Each row comes from the steps of one walk. Every step used is in the known rows, and no mark comes twice. Write the walk behind each row, first mark first.
In the rows, zero is written as 128.
Known rows
E/R/Z/S/L: [153  83  95 126 155  99 168 136  98 109 108  94 144  69 130 114  96 121
 127 168  82 130]
U/E/R: [145  87 115 180 142 117 180 175  73 135 122 119 188 107 174 113 145 134
 132 132 125 107]
L/U/E/R/Z/S: [157  65 106 143 155 117 169 154  92 102 100 147 144  66 163 100 114 110
 134 152 130 107]
S/E/R/L: [145  91 125 168 147 118 170 151  66 170  89 132 174  88 186 123 117 111
 130 119  90 125]
R/L/U: [128  89 120 125 164 158 160 147  93 153  87 131 136  90 166 137 100 115
 115 171 111 121]
U/E/R/Z/S/L: [159  94  84 150 142  89 192 143  99 115 115  93 177  68 157 102 112 106
 143 151 101 102]
S/E: [126 103  98 155 153 122 157 155 104 172 130 132 168  92 172 145 139  88
 147 144 114 136]
R/Z/S/L/U: [133  92  78  92 163 117 158 125 122 121 105 110 126  61 121 129  95 102
 133 191 109 123]
L/R/Z/S: [160  93  93 112 155 119 159 148 147 110 115 111 123  53 185 130  81 120
 118 174  89 167]
Z/R/L: [160 124 129 136 135 145 155 155 103 162 108  93 161  97 209 155  97 122
  96 160 117 129]
S/L/R: [125 132  73 112 136 112 176 147 115 142 121  65 175  96 159 138 123 181
 124 160 103 145]
L/R/Z/S/E: [155 106  79 120 146 103 159 139 143 135 119 128 142  47 199 132 102  96
 142 143  90 167]
R/L: [139  95 124 148 161 150 166 155 104 159 101 115 145  89 182 140  92  95
 114 166  93 129]
L/R/Z: [154 115 106 117 152 138 157 143 132 133 102  98 142  77 191 136  90 128
 124 157  99 165]
Z/R/L/S: [169 105 121 119 140 151 143 151  90 166  98 102 160  83 189 148  96 117
  79 164 102 134]
E/R: [139  72 127 154 157 124 160 169  78 133 116 116 157 106 147 124 127 155
 120 155 108 136]
E/R/Z/S/L/U: [143  76  90 107 160 105 161 131  89 105  91 109 133  66 113 112 102 144
 127 175 105 123]
E/U: [109  81 104 177 169 156 139 169 120 135 116 111 132 107 179 144 123 124
 113 154 101 132]
S/Z: [ 98  89 122 139 155 140 176 157 103 147 126  90 147 116 134 159 121 125
 130 178 104 125]
U/E/R/L/S/Z: [133  72 133 165 140 134 199 162  51 153  81 100 176  98 160 120 112 126
 113 140  90  93]
E/R/L: [149  78 137 160 159 135 171 160  73 143  85 115 154  94 172 122  98 133
 109 146  86 128]
S/L/U/E/R: [125 102  87 146 137 110 184 152  58 139 106 101 195 106 138 110 156 173
 139 141 144  83]

Write each row's walk
[127 122 141 132 129 149 176 153  97 162 104  67 160 110 189 174  96 132
 103 164 108 120]
S/Z/R/L
[133  99 120 108 137 141 153 157  91 154 125  76 161 106 145 171 122 149
  96 180 116 129]
L/S/Z/R
[151  86 119 154 152 135 166 149  77 126  86 135 164  88 168 104 122 117
 141 139 138 104]
L/U/E/R/Z
[166  89 122 176 151 124 174 155  87 130 102 118 175  86 183 107 115  97
 137 133 114 111]
U/E/R/Z
[140  65 109 141 152 109 166 149  75 142  89 162 141  66 164 113 116 124
 128 139 103 121]
Z/S/E/R/L/U
[163 117 108 126 131 133 142 148  82 190 101 117 180  75 204 151 113  93
 100 137 107 132]
Z/R/L/S/E
[168  72 107 166 151 107 177 157 105 108 116 132 153  67 178 104 107  90
 136 146 105 115]
U/E/R/Z/S
[159  79 133 148 165 133 152 148  90 127  92 115 146  84 158 120  97 114
 125 153  98 142]
E/R/Z
[118  76 129 128 159 155 173 150  86 161  86  97 140  91 140 150  90 104
 105 181  74 124]
R/L/S/Z
[124  96  75 121 153 106 173 150 119 130 142  94 147  82 127 139 114 124
 126 189  96 125]
Z/S/L
[154  77 104 126 167 127 155 147 138 118 120 127 115  62 159 133  85  68
 128 187  90 146]
R/Z/S
[118 114 136 110 130 157 168 144  85 158  89  84 150 109 175 169 107 154
 103 173 132 110]
S/Z/R/L/U
[166  74 121 166 149 133 181 168  54 153  84 123 179  81 181 101 114 114
 106 133  95 106]
U/E/R/L/S
[118 117 129 125 130 139 165 158 103 150 132  70 165 119 165 177 126 151
 112 172 129 125]
S/Z/R
[148  67 105 145 156 113 148 160  62 162 108 140 174  84 142 118 144 126
 123 132 101 138]
L/S/E/R
[143 104 102 161 140 149 125 157  93 177  86 110 164  84 226 150 115 102
  90 119  99 124]
Z/R/L/S/E/U
[102  91  92 188 160 140 138 164 122 161 116 125 153 102 195 145 141  98
 136 124 107 130]
S/E/U
[143 137  80 105 145 118 169 127 125 137  97  65 163  76 169 136  97 143
 131 157  92 150]
S/L/R/Z
[125  78  85 170 170 128 134 148 145 134 109 137 121  63 196 135 103  49
 139 140  84 138]
R/Z/S/E/U
[149 115 124 115 138 156 147 145  91 158  93 110 151  97 194 158 103 140
  95 166 138 121]
Z/R/L/U
[110 105  82 109 153 130 160 140  94 149 112  97 156 101 120 140 134 150
 130 180 128 114]
S/L/U
[135 105  68 119 146 113 180 132 118 123 111 111 155  61 148 120 115  85
 149 173 127  94]
R/Z/S/L/U/E
[149  88  96 136 161 111 153 138 133 142 125 141 137  52 174 136 103  42
 150 157  91 143]
R/Z/S/E
